What can hang from each mark
Z: T
P: J K Q R
T: Z
Y: R
R: P Y
Q: P T
J: P W
K: P

Every row comes from one small tree of marks. Brackets hold a mark, then the marks that hang from it, in alphabetical order. Every link used is in the known rows. Which tree was each row made from?
Known rows
[Q [P R]]: -0.93  2.26  2.23  1.11  0.45  -2.04  0.56  0.12  1.09  -0.60  -2.78  -1.85  0.43  1.10  -1.46  -1.49  0.76  1.80  2.35  -0.70  0.33  0.73  1.09  2.08  -1.22  1.03  0.25
[P J]: 1.28  0.22  -0.42  -1.85  -1.57  -1.23  0.06  -0.77  1.00  -0.32  -0.02  -0.66  -0.43  -0.33  -0.87  -0.06  1.73  -0.12  0.04  -1.22  -3.14  -0.44  0.87  1.11  -1.29  0.09  -0.13
[P [J W] K]: 2.96  -0.51  -0.31  1.16  -2.37  -2.89  -1.65  -0.79  0.70  0.54  -0.58  2.76  -0.86  0.46  0.23  1.69  0.27  -0.86  0.27  -0.23  -2.45  -1.39  -2.10  1.80  -2.48  1.08  -0.34
[K [P J [Q T] R]]: 4.84  0.33  -0.50  0.52  -2.74  -1.50  -1.57  -1.69  1.80  0.50  0.05  -1.58  0.50  0.61  -1.47  -1.80  4.09  -1.35  0.87  -2.35  -6.32  0.03  0.91  2.51  -0.56  0.59  -0.56
[R Y]: 0.03  0.50  0.64  1.76  -0.68  -0.32  -1.15  -0.21  -3.43  0.26  0.61  -1.44  -0.01  -0.44  -0.83  -0.35  -0.23  -0.46  0.17  1.18  -0.06  -1.14  0.37  0.09  -0.12  0.33  0.36
[Q P T]: 1.67  1.31  4.14  -0.70  1.88  -1.37  0.26  1.56  -0.07  -1.45  0.06  0.17  -0.01  0.59  -2.93  -1.11  -1.43  1.67  0.17  0.71  -0.91  1.39  2.13  0.68  -0.16  0.73  1.04
[Y R]: 0.66  1.02  -1.40  0.32  -0.75  0.26  -0.66  -1.36  -0.84  0.19  -1.12  -0.98  -0.01  0.04  1.16  -0.13  -0.29  0.30  1.74  -1.14  1.30  0.75  0.35  -0.58  -0.58  -0.64  0.59
[Y [R [P J K Q]]]: 2.91  1.69  -0.84  1.33  -2.63  -1.54  -3.08  -1.40  -0.62  -0.26  -0.06  -0.69  0.56  -1.14  -0.03  0.61  -1.18  -1.19  -0.09  -1.86  -0.17  0.40  -1.03  0.00  -2.13  -0.15  -0.31
[J P W]: 1.07  -2.21  0.49  -0.78  -0.22  -2.09  -0.94  0.85  -0.12  -0.18  -0.45  3.04  -1.28  0.50  -1.48  1.64  -3.63  0.18  1.31  1.10  2.28  -1.49  -0.70  -0.47  -1.01  1.50  1.57
[Q T]: 2.78  -0.77  2.39  -0.54  0.90  0.49  0.45  0.42  -0.36  -0.65  1.38  0.55  0.06  0.70  -0.81  -0.70  -0.85  0.09  -0.59  0.52  -1.64  0.81  0.61  0.17  1.36  0.19  0.07
[Q P [T Z]]: 2.63  1.51  3.71  -0.40  2.48  -1.22  -0.67  0.72  -0.52  -1.60  1.09  -0.61  -0.65  0.35  -2.27  -2.87  -2.25  0.99  0.79  0.77  -0.75  1.21  1.53  0.44  1.30  0.73  1.05
[K [P [Q T]]]: 3.66  -0.33  -0.66  0.52  -1.04  -0.44  -2.25  0.03  0.33  0.45  1.68  0.27  0.38  -0.52  -1.34  -0.66  1.52  -1.51  -0.72  -0.58  -3.23  0.22  0.76  -0.08  0.36  0.15  0.40
[K [P J Q R]]: 3.01  0.77  -2.02  0.76  -3.22  -1.80  -1.76  -2.02  2.05  0.94  -0.71  -1.80  0.39  0.20  -0.89  -1.26  4.56  -1.27  1.23  -2.83  -5.17  -0.63  0.52  2.40  -1.37  0.60  -0.63
[J W]: 2.45  -1.44  0.02  0.96  -0.61  -0.70  -1.53  0.02  -0.15  0.80  -0.62  1.42  -0.82  1.27  0.38  1.05  -2.84  -0.25  1.10  0.61  0.78  -0.85  -0.80  -0.92  -0.75  0.45  0.90
[Z T]: 1.78  0.84  3.10  1.41  1.03  0.39  1.12  1.30  0.38  -0.76  -0.41  0.56  -0.16  0.21  -0.03  0.44  1.65  -0.80  -0.43  -0.80  -2.13  -1.82  -0.26  -1.10  -0.21  0.51  0.08
[J [P K] W]: 1.09  -1.88  0.61  1.18  -0.50  -3.13  -1.27  1.01  -0.33  0.06  -0.49  4.85  -0.89  0.26  -0.78  2.26  -2.58  -0.28  0.93  1.77  2.40  -1.76  -2.59  0.83  -1.30  1.97  0.96
[P [Q T] R]: 5.62  -0.14  2.06  1.70  -0.24  -0.53  1.30  -0.90  0.57  -0.27  0.22  -1.80  -0.02  0.79  -1.18  -0.57  0.09  -0.08  1.40  -1.64  -1.90  0.72  0.16  1.36  1.08  0.22  -0.63
[Q [P J] [T Z]]: 3.62  1.67  3.29  -1.87  1.29  -2.25  -0.74  0.07  0.28  -1.88  1.13  -1.14  -1.08  0.05  -3.01  -2.84  -0.84  0.75  0.90  -0.10  -3.28  0.85  2.36  1.17  0.26  0.74  0.69
[K [P J R]]: 0.57  0.61  -1.58  0.52  -3.12  -1.05  -1.84  -2.09  1.96  1.06  -1.55  -1.52  0.93  1.22  0.26  -2.16  5.09  -1.01  1.38  -1.98  -4.85  -0.35  0.24  2.94  -1.40  0.79  -0.73
[T Z]: 0.96  0.30  -0.62  0.28  0.90  0.02  -1.20  -1.02  -0.70  -0.12  1.17  -0.77  -0.83  -0.17  0.75  -2.21  -1.09  -0.89  0.86  0.19  0.30  -0.12  -0.84  -0.49  1.73  -0.01  -0.20
[Y [R [P K]]]: 0.22  1.46  -0.20  2.48  -1.53  -0.13  -3.00  -0.99  -1.31  0.05  -0.62  0.11  1.15  -0.01  1.31  -0.05  -1.76  -0.64  -0.07  -0.58  2.15  0.87  -1.51  -0.32  -1.24  -0.01  -0.20
[R [P J] Y]: 0.36  0.75  1.94  1.06  -2.61  -0.55  -3.51  -0.37  -3.16  -0.46  1.31  -2.56  0.75  -0.74  -1.65  -1.11  -1.47  -0.92  -1.57  0.24  -1.76  -1.08  0.23  0.35  -1.71  0.39  -0.25
[P J K Q R]: 4.58  1.21  -0.25  2.45  -2.74  -3.53  0.45  -2.05  1.68  0.20  -1.10  -0.56  -0.09  -0.31  -0.63  0.81  3.61  -1.07  1.32  -2.49  -3.87  -0.66  -1.74  3.66  -1.69  0.85  -1.71

Write each row's tree
6.48  -0.36  -0.01  0.92  -2.97  -2.72  -0.26  -2.03  1.82  0.66  -1.66  -1.82  -1.27  1.04  -1.01  0.71  0.25  -0.48  2.72  -2.85  -3.18  -1.03  -0.15  1.64  -1.68  0.55  -0.16 : [P [J W] Q R]
4.50  -0.12  0.97  1.86  -2.71  -2.50  -3.78  -0.09  0.00  0.00  0.88  1.25  0.05  -0.77  -0.99  1.48  -2.78  -1.73  -1.51  -0.69  -1.36  -0.86  -2.07  0.10  -2.58  0.73  -0.38 : [R [P [J W] K Q]]
4.86  0.48  3.08  0.94  -2.12  -1.00  -3.29  0.02  -3.31  -0.98  2.72  -2.60  0.17  -1.31  -3.02  -0.48  -2.38  -1.52  -1.95  -0.13  -3.00  -0.83  0.75  -0.17  -0.89  0.34  0.03 : [R [P J [Q T]] Y]
6.10  0.35  1.75  2.01  0.36  -0.40  0.51  -1.59  0.03  -0.22  0.94  -2.24  -0.56  0.72  -0.67  -1.97  -0.46  -0.61  1.87  -1.39  -1.68  0.64  -0.39  1.21  2.35  0.22  -0.61 : [P [Q [T Z]] R]
2.27  -0.74  1.40  -0.26  -2.28  -0.77  -3.49  -0.10  0.25  -0.05  0.09  -0.11  0.15  0.44  -0.53  -0.15  -3.08  -0.69  -0.92  -0.50  -1.20  -0.50  -0.69  -0.49  -2.11  0.32  0.09 : [R [P [J W]]]
4.15  1.19  0.46  1.19  -0.65  0.41  -3.09  -1.24  -1.88  -0.64  1.36  -1.74  0.18  -0.38  0.02  -1.24  -3.73  -1.08  0.34  -1.27  1.19  1.21  -0.15  -1.65  0.55  -0.65  0.42 : [Y [R [P [Q [T Z]]]]]
0.02  2.81  1.96  1.36  -1.04  -3.99  0.29  -0.52  1.60  -0.57  -2.92  -0.64  0.39  0.57  -1.35  -0.85  2.92  1.21  1.96  -1.22  -2.21  0.17  -0.11  4.16  -2.74  1.49  -0.49 : [Q [P J K R]]
5.10  0.18  -1.20  -0.60  -1.85  -1.42  -2.85  -1.17  0.86  0.04  2.30  -0.67  -0.50  -0.83  -1.56  -1.90  2.31  -2.12  -0.29  -1.53  -5.43  -0.33  1.09  0.83  0.23  0.32  0.13 : [K [P J [Q [T Z]]]]
1.33  0.00  0.72  2.01  -0.44  -3.33  1.09  0.03  0.45  -0.51  -0.64  1.75  -0.12  -0.64  -1.73  1.26  0.96  -0.31  1.26  -0.47  1.04  -0.97  -1.81  2.76  -0.35  1.65  -0.49 : [J [P K Q R]]
1.21  0.28  0.97  2.97  -0.79  -3.45  0.32  -0.26  -1.84  -0.45  -0.43  0.77  -0.09  -0.94  -2.27  1.01  0.74  -0.58  1.39  0.46  0.78  -1.74  -1.85  2.81  -0.51  1.87  -0.38 : [J [P K Q [R Y]]]
2.02  0.63  1.29  2.71  -1.14  -1.20  -2.82  0.57  -0.48  -0.34  1.36  1.09  0.94  -1.41  -0.75  1.06  -2.23  -1.62  -2.22  -0.05  0.99  0.01  -2.48  -0.20  -1.01  0.33  -0.70 : [R [P K Q]]
7.29  0.06  0.53  -1.65  -0.58  -1.73  -0.40  -1.06  0.22  -1.14  2.57  -1.34  -1.55  -1.22  -2.37  -0.77  -0.53  -1.05  -0.14  -1.72  -4.61  -0.08  1.21  0.25  0.81  -0.08  -0.01 : [P J [Q [T Z]]]
0.01  2.53  1.33  0.17  -0.50  -4.00  -0.34  0.55  1.05  -0.96  -1.37  0.84  -0.14  -0.70  -2.10  0.11  1.71  0.76  0.24  -0.27  -1.87  -0.02  0.52  2.49  -2.89  1.27  0.35 : [Q [P J K]]
8.53  -1.29  1.13  -1.18  -1.69  -2.15  -0.89  -0.43  0.68  -0.39  1.36  0.38  -1.75  0.06  -2.48  1.20  -2.00  -0.70  0.26  -1.36  -4.07  -0.68  1.18  -0.26  -0.93  0.33  0.79 : [P [J W] [Q T]]
5.22  -2.15  1.79  1.19  0.01  -3.38  -0.88  1.22  -0.55  -0.53  0.93  4.77  -1.47  -0.21  -2.50  2.86  -3.86  -0.92  0.34  1.43  0.97  -1.30  -1.72  0.19  -0.54  1.87  1.13 : [J [P K [Q T]] W]
-0.72  0.92  2.19  4.15  -1.51  -0.73  -3.95  0.32  -4.16  0.06  1.24  0.11  1.50  -0.72  -0.45  -0.32  -1.97  -1.50  -2.01  1.95  1.06  -0.90  -2.49  0.41  -0.92  0.85  -0.64 : [R [P K] Y]
-1.03  2.56  2.64  2.23  0.04  -2.15  -0.31  -0.03  -1.17  -0.43  -2.16  -2.75  0.38  0.80  -1.88  -1.64  0.43  1.64  2.36  0.03  0.23  -0.05  1.25  2.07  -1.37  1.26  0.43 : [Q [P [R Y]]]
1.91  1.08  1.85  4.69  -1.74  -1.40  -3.85  0.40  -3.92  -0.11  2.01  -0.44  0.87  -1.64  -1.38  0.62  -2.33  -2.04  -2.10  1.06  0.68  -1.10  -2.12  -0.10  -1.02  0.64  -0.53 : [R [P K Q] Y]
2.98  1.54  0.83  5.65  -1.71  -2.43  -0.36  -1.36  -2.06  0.74  -0.46  -0.98  0.44  -0.27  -0.38  0.55  1.65  -1.11  1.32  -0.42  -0.66  -1.17  -2.46  2.84  -0.35  1.00  -1.20 : [P K Q [R Y]]
1.93  -0.33  1.33  1.60  -2.58  -1.70  -3.74  -0.12  0.09  0.13  0.02  1.82  0.44  0.20  -0.02  0.64  -2.13  -1.27  -1.41  0.12  -0.99  -0.56  -2.61  0.56  -2.41  0.83  -0.46 : [R [P [J W] K]]
3.30  -0.57  2.21  1.58  0.12  -2.88  1.31  0.25  0.12  -0.91  0.14  2.14  -0.02  -0.23  -2.28  0.82  0.46  -0.22  0.94  -0.03  -0.20  -0.44  -1.61  2.87  0.45  1.68  -0.53 : [J [P K [Q T] R]]
0.49  1.07  2.03  2.83  -2.79  -1.57  -3.80  -0.34  -3.32  -0.29  1.09  -0.58  1.16  -0.96  -1.02  -0.42  -0.40  -1.69  -1.99  0.84  -1.60  -1.29  -1.77  1.39  -2.03  0.89  -0.79 : [R [P J K] Y]
1.69  1.71  4.10  1.06  1.66  -2.47  -0.01  1.51  -0.14  -1.39  0.12  1.82  0.31  0.24  -2.26  -0.31  -0.48  0.97  -0.23  1.17  -0.96  1.18  0.59  1.71  -0.51  1.28  0.41 : [Q [P K] T]
5.82  -0.17  1.09  0.21  0.98  -0.39  -0.38  -0.27  -0.72  -0.71  2.81  -0.51  -1.15  -0.83  -1.54  -0.73  -2.05  -1.01  -0.08  -0.33  -1.43  0.37  0.40  -0.69  2.15  -0.13  0.11 : [P [Q [T Z]]]
-1.17  -0.25  1.15  1.65  -0.24  -2.58  1.12  -0.18  0.28  -0.34  -1.40  2.07  0.39  0.29  -0.61  0.34  1.50  0.14  1.24  0.19  1.35  -0.75  -2.34  3.50  -0.40  1.80  -0.71 : [J [P K R]]
0.32  2.30  1.85  -0.43  -0.75  -2.96  0.53  -0.54  1.72  -0.79  -2.88  -2.38  -0.02  0.89  -2.10  -1.49  2.11  1.65  2.19  -1.82  -2.11  0.35  1.81  2.96  -2.21  0.95  0.06 : [Q [P J R]]
1.61  1.38  1.38  -1.19  -0.65  -3.34  -0.96  0.41  1.15  -0.68  -1.74  -0.11  -1.05  0.46  -2.46  0.02  -1.09  1.32  1.37  -0.40  -1.38  -0.38  1.90  0.69  -2.96  0.99  1.38 : [Q [P [J W]]]
1.51  1.90  1.81  2.07  -1.42  -4.35  -0.61  -0.63  1.66  -0.13  -3.15  0.48  -0.30  1.37  -1.28  -0.21  1.10  1.09  2.54  -0.82  -1.72  -0.42  -0.59  3.42  -3.08  1.82  0.09 : [Q [P [J W] K R]]
4.46  1.71  0.44  3.84  -3.25  -3.63  -0.37  -2.22  -1.22  0.40  -0.65  -1.66  -0.10  -0.56  -1.24  0.50  3.41  -1.16  1.29  -1.77  -3.99  -1.52  -1.54  3.86  -1.76  1.18  -1.58 : [P J K Q [R Y]]
6.58  0.27  0.93  0.33  -1.36  -2.97  -0.07  -0.37  0.64  -0.83  1.97  1.52  -0.53  -1.32  -2.21  1.50  1.46  -1.39  -1.11  -0.95  -4.82  -0.19  -0.42  1.82  -0.84  0.58  -0.79 : [P J K [Q T]]
6.12  -0.32  -0.84  1.50  -2.64  -3.93  -1.62  -0.82  0.82  0.40  0.30  2.12  -1.36  -0.82  -1.14  2.77  -0.27  -1.55  -0.03  -1.06  -2.60  -1.54  -1.55  0.88  -2.51  0.87  -0.04 : [P [J W] K Q]
0.08  1.23  1.29  5.31  -1.48  -1.41  -0.29  -1.50  -2.20  0.91  -1.37  -0.60  0.96  0.89  0.89  -0.70  2.38  -0.49  1.38  0.43  -0.32  -1.03  -2.84  3.63  -0.33  1.26  -1.55 : [P K [R Y]]
3.62  -1.52  1.14  2.17  -1.38  -3.05  -0.73  -0.29  -1.72  0.19  -0.81  0.41  -1.33  0.55  -2.37  1.37  -3.04  -0.25  2.75  0.40  1.73  -2.32  -0.76  0.79  -0.85  1.71  1.15 : [J [P Q [R Y]] W]
1.16  -0.32  -0.02  0.54  0.16  -3.28  0.40  1.06  -0.15  -0.95  0.72  3.05  -0.51  -1.85  -2.47  2.19  -0.23  -0.58  -0.34  0.39  1.18  -1.10  -1.35  1.22  -0.61  1.32  0.15 : [J [P K Q]]
3.57  0.71  3.45  4.29  -1.31  -1.02  -3.64  0.55  -4.41  -0.51  2.72  -0.11  1.00  -1.23  -1.93  0.28  -3.06  -1.84  -2.47  1.38  -0.25  -0.57  -1.84  0.01  -0.23  0.79  -0.60 : [R [P K [Q T]] Y]
1.88  -0.69  -1.96  -0.13  -3.07  -1.47  -3.52  -1.14  1.27  1.15  -0.36  0.85  -0.08  0.70  -0.19  -0.66  1.94  -1.36  0.34  -0.74  -4.09  -1.08  0.35  0.61  -2.05  0.77  0.58 : [K [P [J W]]]
0.57  0.52  1.28  1.11  -2.21  -1.45  -2.83  -0.15  0.09  -0.48  0.55  0.83  1.11  -0.48  -0.33  -0.08  -0.14  -1.13  -2.11  -0.32  -1.45  -0.01  -2.03  1.36  -2.06  0.74  -1.08 : [R [P J K]]
4.65  -0.26  -1.81  1.34  -3.73  -2.27  -2.79  -2.05  2.03  1.50  -0.99  -1.03  -0.13  1.11  -0.50  -0.59  2.65  -1.30  1.99  -2.21  -4.44  -1.18  -0.11  1.70  -1.91  0.84  0.11 : [K [P [J W] Q R]]
3.55  2.10  3.28  -0.04  1.05  -3.26  -1.01  0.10  0.00  -1.79  0.99  0.65  -0.57  -0.05  -2.29  -2.12  -0.05  0.24  0.28  0.36  -3.18  0.70  0.51  2.45  -0.14  1.24  0.32 : [Q [P J K] [T Z]]
4.50  -0.52  -2.44  0.07  -3.22  -2.26  -3.49  -0.91  1.26  1.13  0.24  0.38  -0.59  -0.30  -1.25  0.24  1.36  -1.83  0.25  -1.45  -4.32  -1.32  0.72  0.04  -2.12  0.56  0.82 : [K [P [J W] Q]]
-0.83  2.66  2.22  2.99  0.30  -3.00  0.20  0.14  0.85  -0.37  -2.70  0.04  0.67  0.93  -0.76  -0.72  1.58  1.37  1.83  -0.19  0.29  0.38  -0.79  3.28  -1.63  1.54  -0.44 : [Q [P K R]]
3.26  0.42  1.02  4.29  -3.49  -3.22  -1.71  -2.26  -1.22  1.20  -1.88  -0.22  -0.11  1.60  0.38  0.03  1.68  -0.71  2.29  -0.43  -2.71  -2.16  -2.51  3.85  -2.22  1.85  -0.97 : [P [J W] K [R Y]]
1.85  0.31  1.96  3.34  -3.21  -2.08  -4.78  -0.31  -3.43  0.37  0.68  0.30  0.59  -0.12  -0.81  0.14  -2.45  -1.68  -1.31  1.15  -1.06  -1.80  -2.34  0.67  -2.58  1.31  -0.23 : [R [P [J W] K] Y]
4.35  0.92  4.10  0.10  -0.15  -3.63  -1.20  0.81  0.54  -1.13  -0.42  2.21  -0.55  0.82  -2.66  0.14  -0.98  0.85  0.34  0.64  -2.94  0.36  0.67  2.00  -2.05  1.64  0.80 : [Q [P [J W] K] T]
2.97  1.15  1.50  3.11  -2.96  -2.35  -3.86  -0.27  -3.16  -0.39  1.81  -1.05  0.59  -2.00  -2.14  0.60  -1.10  -2.06  -2.11  0.11  -1.85  -1.55  -1.57  0.70  -2.09  0.79  -0.69 : [R [P J K Q] Y]
1.53  1.69  1.42  0.63  -1.04  -4.37  -1.48  0.50  1.03  -0.50  -1.76  1.56  -0.68  0.23  -1.84  0.74  -0.19  0.73  1.05  0.16  -1.29  -0.60  0.11  1.81  -3.38  1.53  0.66 : [Q [P [J W] K]]
